Each row was made from one path, in order. Every step used is in the known rows, and no mark comes twice. Write each row's path.
Known rows:
selev -> feki -> risira -> kegul: [-2.94  0.13  0.19 -0.23 -2.86  1.10  1.32  0.02  2.79  1.59 -1.10  0.10
  4.09  1.82 -0.78 -0.01 -3.18 -0.27 -1.42 -0.30 -1.52  0.32 -1.01]
pozu -> selev -> kegul: [-0.85 -0.32  0.87 -0.05  0.27 -1.16  1.74  0.32  1.77 -1.41 -0.33 -0.54
  0.40  0.98  1.22 -0.49 -1.69  0.45 -0.13  0.52 -2.54 -0.91 -0.82]
mezuget -> pozu -> selev -> feki: [-1.04 -1.31  1.07  0.18  0.92  0.42 -0.99  1.79 -0.69 -1.14 -0.27  2.34
  0.98  2.75 -1.15 -0.36 -0.87  1.30 -2.18 -3.73 -4.36 -1.24  1.25]
pozu -> selev -> kegul -> fudame -> nove: [-0.33  0.52  3.56  0.65 -3.13  0.67  0.25  0.57  1.27 -2.13  1.03  2.25
  2.36  1.48  0.26 -2.87 -2.14  1.63 -1.63  0.95 -2.19  0.47 -1.93]
fudame -> nove: [-0.80 -1.49  1.87  1.13 -1.41  1.75 -0.71  1.92  0.94 -0.26 -0.44  1.78
  2.03  1.50 -1.69 -2.46 -0.57  1.12 -0.64  0.22 -1.01  0.85 -0.18]
mezuget -> pozu -> neso: [-0.08 -1.14 -0.96  0.01  1.04  3.45 -2.95  4.50  1.00 -1.55  1.41  0.43
  0.05  3.32 -1.44  0.45 -1.03  1.25  0.28 -1.59 -2.30 -2.42  0.40]
neso -> pozu -> selev -> nove -> risira: [ 0.85 -4.41  1.79  2.19 -2.75 -0.06 -0.12  0.76 -0.35 -1.46 -0.96 -0.30
  3.21  1.59  0.62 -1.30 -0.13  3.48 -4.03 -1.46 -0.65 -2.81 -1.52]
neso -> pozu -> selev -> kegul: [-0.84 -1.33  1.06  0.68  0.14  0.13  1.70  1.80  2.74 -1.17 -0.75 -0.60
  1.00  1.05  0.84 -1.38 -0.88  1.15 -1.03  1.16 -1.48 -1.74 -1.03]
feki -> risira -> kegul -> fudame: [-1.23  2.78  1.28 -0.71 -3.38  1.63  1.05  0.55  1.61  0.22  0.71  0.00
  4.16  0.67  0.22 -0.27 -3.32  1.02 -1.55  1.81 -1.07 -0.29 -1.79]
fudame -> nove -> risira: [-0.71 -2.87  1.87  1.05 -3.60  0.83 -2.02  0.82  0.62 -0.21 -0.36  1.03
  3.55  1.96 -1.54 -1.41 -1.90  2.34 -1.69  0.02 -0.54 -0.23 -1.77]
selev -> feki: [-0.63  0.09 -0.53  1.21 -0.06  1.35 -0.08  1.40  0.08  1.09 -0.67  1.22
  0.77  2.56 -1.05 -0.34 -0.74  0.12 -2.64 -3.07 -3.94 -0.48  1.51]
buru -> kegul -> fudame -> feki: [ 0.26  2.79  2.83 -0.10 -2.38  3.99 -0.49  0.46 -1.93  2.53  0.11  2.26
  3.01 -0.21  0.11 -1.53 -4.13  0.27 -1.27 -1.29 -0.58 -0.96 -0.34]
mezuget -> pozu -> risira: [-1.04 -3.07  0.10 -1.79  0.06  1.33 -1.26  4.25 -0.70 -2.00  0.41  1.22
  1.70  1.78 -1.47  0.57 -1.50  0.75 -0.94 -0.65 -1.99  0.58  0.44]
kegul -> fudame -> nove -> risira -> feki: [-1.10  0.90  2.02  2.13 -5.52  1.61 -2.55  2.33 -0.83  0.66 -0.21  1.54
  4.74  1.66 -1.24 -2.32 -1.00  1.82 -3.82 -1.89 -0.25 -0.41 -2.15]
neso -> pozu -> risira -> kegul -> fudame -> feki: [-1.66  0.30  2.15  0.18 -3.37  3.27 -1.29  1.94 -0.14 -0.09  0.46  2.63
  5.02  0.91  0.12 -2.90 -2.95 -0.10 -1.34  1.44 -0.28 -0.36 -2.36]
feki -> risira -> kegul: [-2.73  0.07  0.34 -0.72 -2.27  1.03  1.39  0.46  2.93  1.16 -0.99 -0.86
  4.07  0.72 -0.57  0.08 -2.97  0.04  0.00  1.61 -0.03  0.21 -1.36]
buru -> kegul -> fudame -> nove -> risira: [ 0.58 -0.54  3.07  0.73 -4.98  2.10 -1.28  0.00 -0.01  0.86  0.33  1.02
  3.87  1.07 -0.81 -1.20 -3.77  2.76 -3.00  0.07 -0.20 -0.63 -1.96]
selev -> pozu: [ 0.13 -0.06  0.49 -0.61 -0.53  1.05  0.85  2.32 -0.03 -0.76 -2.03 -1.61
 -0.15  1.98 -0.83 -1.29  0.64  0.65 -3.04  0.01  0.01 -2.79  1.32]
selev -> kegul -> fudame -> feki: [-0.89  2.88  2.32 -0.43 -2.71  2.37 -0.67  0.87 -0.15  0.45  0.93  2.25
  2.89  1.01  0.87 -1.95 -3.44 -0.03 -0.61 -0.60 -1.77 -0.51 -1.31]
nove -> risira -> kegul -> fudame: [-0.49  2.57  0.89 -0.12 -3.39  0.97 -0.79  0.26  1.25 -0.34  1.46 -0.78
  3.81  0.79  0.67 -0.35 -3.07  1.59 -1.60  2.48 -0.92 -1.31 -2.05]
pozu -> selev -> feki -> risira -> kegul: [-2.94 -0.91  0.91  0.06 -2.53  0.05  1.56 -0.71  2.12  0.49 -1.35  0.62
  4.14  1.71 -0.45 -0.32 -3.08  0.03 -1.44 -0.29 -1.92  0.04 -1.56]
pozu -> mezuget: [-1.15  1.31 -1.02  1.03  1.97  1.95 -2.01  2.68  1.48  0.75  0.16  0.75
 -0.52  0.73 -1.32  0.01 -0.42  1.79 -0.01  0.40 -1.51  0.52  3.08]
nove -> risira -> kegul -> fudame -> feki: [-1.57  1.91  2.37 -0.12 -3.98  2.17 -2.09 -0.03 -0.35  0.60  0.90  1.92
  5.03  0.89  0.36 -1.95 -3.91  0.46 -0.56  0.69 -0.44 -0.90 -2.53]
nove -> risira: [-0.35 -1.65  0.15  0.55 -1.86  0.41 -1.35  0.99  0.14  0.37 -0.47 -0.68
  2.61  1.46 -0.83  0.43 -1.76  2.06 -1.48 -0.21 -0.98 -1.40 -0.95]
selev -> pozu -> fudame -> nove: [ 0.25 -0.85  2.94  1.74 -3.29  0.80  1.27  2.25  1.74 -1.32 -1.07  1.81
  0.40  1.90 -2.87 -3.85 -0.29  0.90 -3.48  0.18 -0.08  2.20  0.61]
buru -> kegul: [ 1.04  1.12  0.62  0.02  0.18  2.98  1.68  0.79  0.00  3.53 -1.26 -1.30
  0.41 -0.83 -0.44  0.64 -2.91  0.41 -1.11 -0.60 -0.04 -1.18  1.56]
mezuget -> pozu -> selev -> nove -> risira -> kegul -> fudame -> feki: [-1.14  0.59  3.88 -0.52 -4.08  1.55 -2.33  0.15 -1.10 -1.38  1.32  2.54
  5.20  1.22  1.10 -2.35 -3.49  1.60 -1.33 -0.97 -0.65 -1.71 -2.41]

Write each row's path:
[-0.68 -1.35  3.78 -0.40 -4.53  0.35 -2.22  0.79  0.91 -2.32  1.41  1.77
  3.90  2.22 -0.34 -1.44 -3.42  3.36 -2.09  0.06 -1.37 -0.79 -2.80] | mezuget -> pozu -> selev -> kegul -> fudame -> nove -> risira
[-1.68  0.34  2.83 -0.56 -4.12  2.80  0.31  0.83 -0.93  1.29 -0.68  3.15
  5.06  1.27 -0.98 -0.87 -3.92  0.99 -1.71 -2.00 -1.22  0.25 -1.68] | kegul -> fudame -> feki -> risira
[-0.83  0.51  3.50  0.62 -4.47  0.98 -1.25 -1.05 -1.26 -0.95  0.68  2.30
  5.16  0.90  1.56 -2.68 -3.25  1.10 -1.70 -0.42 -0.85 -1.43 -2.91] | pozu -> selev -> nove -> risira -> kegul -> fudame -> feki
[ 0.88  1.44  3.34  0.69 -3.14  3.35  0.23  0.89  0.09  1.05  0.43  1.77
  2.36  0.37 -0.80 -2.19 -2.90  1.60 -2.28  0.23 -0.60  0.30 -0.39] | buru -> kegul -> fudame -> nove
[-0.82 -1.75  1.64 -0.83  2.07  0.04 -1.09  2.66 -0.69 -2.40  0.02  1.08
  0.96  1.10 -0.93 -0.15 -0.56  2.20  0.15 -0.91 -2.13 -1.64  0.58] | mezuget -> pozu -> selev
[-1.73  0.77  3.07  0.61 -5.18  2.17  0.00  0.32  1.86 -0.16  0.54  2.80
  4.73  2.21 -1.03 -2.59 -3.15  1.08 -2.70  0.16 -1.78  1.25 -1.98] | selev -> feki -> risira -> kegul -> fudame -> nove
[-3.47 -0.04  1.40 -0.75 -3.24  1.79  0.43  0.09  2.02  1.67 -1.10  0.81
  5.24  0.77 -0.54 -0.96 -3.80 -0.52  0.52  0.78  0.38  0.35 -2.02] | fudame -> feki -> risira -> kegul
[-2.17 -1.17  1.24  0.42 -3.68  0.50 -1.42 -0.04  2.88  0.03 -0.02 -0.51
  4.42  1.30 -0.59 -1.49 -2.70  1.00 -0.22  2.66  0.55 -0.15 -2.51] | fudame -> nove -> risira -> kegul
[ 1.80  3.64  1.48 -0.09 -1.38  3.25  1.25  0.84 -0.71  2.10  0.52 -0.34
  1.29 -0.55  0.32  0.16 -3.27  1.37 -2.45  0.02 -1.09 -1.38  0.64] | buru -> kegul -> fudame
[-0.07 -1.14  2.62  0.90 -4.70  1.24 -2.07  0.69  0.15 -0.74  0.68  1.50
  4.02  1.90 -0.99 -1.58 -2.48  2.91 -2.65  0.32 -0.96 -0.37 -2.32] | kegul -> fudame -> nove -> risira
[ 0.26  0.33  2.13  1.19 -3.90  0.81  0.02  0.40  1.13 -1.69  0.96 -0.47
  4.41  0.86  1.52 -1.78 -1.75  2.79 -3.51  1.90 -0.48 -2.53 -2.68] | neso -> pozu -> selev -> nove -> risira -> kegul -> fudame
[-1.95  0.96  2.88 -1.05 -4.71  2.42  0.97  0.48  0.32  1.20 -0.37  2.67
  4.84  1.40 -0.13 -0.84 -4.68  0.60 -1.51 -1.78 -1.40  0.37 -2.11] | selev -> kegul -> fudame -> feki -> risira
[-2.77  0.34  2.18 -0.50 -4.54  1.13  1.81  0.28  2.49  0.82 -1.71  0.67
  4.13  1.15 -1.35 -1.97 -3.58 -0.69 -1.57  0.78  1.12  1.04 -1.52] | selev -> pozu -> fudame -> feki -> risira -> kegul
[-0.96  0.92  3.28 -0.81 -4.40  3.71  1.13  0.14 -1.09  2.86 -1.03  2.65
  4.89  0.39 -0.77 -0.50 -5.24  0.82 -2.07 -2.30 -0.43 -0.02 -1.35] | buru -> kegul -> fudame -> feki -> risira
[-1.72  1.93  2.24 -1.20 -3.12  1.23  0.18  0.70  1.04 -1.02  1.09  1.59
  4.30  1.75 -0.08 -0.27 -3.68  1.62 -2.30 -0.29 -2.52 -0.72 -1.51] | mezuget -> pozu -> selev -> feki -> risira -> kegul -> fudame
[ 0.70 -1.37 -0.90  0.95 -0.58  2.43 -0.69  2.79  0.48 -1.87 -0.78 -1.04
 -0.77  3.73 -0.75 -1.02  0.17  0.30 -2.48 -0.68 -1.30 -3.67 -0.02] | selev -> pozu -> neso
[-0.81  1.50  2.75  0.33 -4.81  2.06 -1.50 -0.32 -0.64  0.19  0.93  1.79
  5.09  1.02  1.23 -2.41 -3.38  0.76 -1.69 -0.45 -0.42 -1.11 -2.30] | selev -> nove -> risira -> kegul -> fudame -> feki
[-1.75 -3.36  1.62  1.15 -2.21  1.31  1.72  1.22  0.47  0.53 -2.32  2.36
  3.71  2.57 -1.66 -0.63 -1.74  1.71 -3.97 -3.13 -2.83 -0.68 -0.75] | neso -> pozu -> selev -> feki -> risira
[-1.40  1.01  1.98  0.53 -3.57  1.71  1.19  0.70  1.63 -0.42  0.11  1.23
  4.72  1.49  0.07 -1.32 -2.81  1.64 -3.46  0.79 -1.86 -1.13 -2.17] | neso -> pozu -> selev -> feki -> risira -> kegul -> fudame
[-0.85 -0.26  2.96 -0.15 -4.75  1.50 -0.20  1.25  0.98 -2.41  0.31  1.49
  3.47  1.96 -0.52 -3.42 -1.88  0.67 -3.03  2.51 -0.29  0.52 -2.00] | selev -> pozu -> risira -> kegul -> fudame -> nove
[-1.96  1.22  2.40 -1.53 -2.94  2.78 -2.27  1.90 -0.74 -0.73  1.43  2.96
  4.62  1.12 -0.02 -1.83 -3.85 -0.09 -0.20  0.34 -0.94  0.07 -1.66] | mezuget -> pozu -> risira -> kegul -> fudame -> feki
[-1.97 -0.64  1.96  0.14 -3.94  0.53 -1.54  1.25  3.67 -0.58  0.81  0.26
  3.84  1.43 -1.79 -1.58 -3.18  1.44 -0.52  2.07  0.67  1.33 -1.72] | mezuget -> pozu -> fudame -> nove -> risira -> kegul
[-1.64 -0.51  1.47  2.26 -4.62  1.31 -2.52  2.45 -0.39  1.09 -1.07  1.15
  4.34  1.71 -1.63 -2.18 -0.49  1.40 -3.08 -2.17  0.16 -0.24 -1.69] | fudame -> nove -> risira -> feki
[-2.97  0.42  1.73  0.08 -3.88  1.23  1.41  0.22  2.65  1.44 -0.89  1.32
  4.62  0.59 -1.30 -1.39 -4.10 -0.64 -0.21  0.75  0.33  2.09 -1.69] | pozu -> fudame -> feki -> risira -> kegul
[-1.67 -0.78  1.57  1.25 -4.35 -0.02 -0.50  0.07  3.54 -0.18  0.19  0.03
  3.76  1.13 -1.31 -1.97 -2.92  0.90 -0.94  2.62  0.52  1.60 -2.22] | pozu -> fudame -> nove -> risira -> kegul
[-0.35 -0.47  2.69  0.45 -5.28  0.86 -1.42  0.29  1.41 -0.80  0.94  0.99
  3.79  2.07 -0.18 -1.53 -3.25  2.55 -2.47  0.58 -1.13 -0.28 -2.71] | selev -> kegul -> fudame -> nove -> risira
[-0.82  1.28 -0.31  0.17  0.90  1.82 -1.44  2.83  1.21 -0.24 -1.04 -0.28
 -1.27  1.61 -1.33 -0.89  0.39  1.74 -2.12  0.54 -0.25 -1.13  3.44] | selev -> pozu -> mezuget
[-2.03 -0.10  4.16 -0.27 -4.47  1.68 -0.84  0.82  1.38 -1.67  0.93  3.57
  4.82  2.41 -1.17 -2.56 -3.30  1.92 -2.32 -0.40 -2.03  0.72 -2.05] | mezuget -> pozu -> selev -> feki -> risira -> kegul -> fudame -> nove
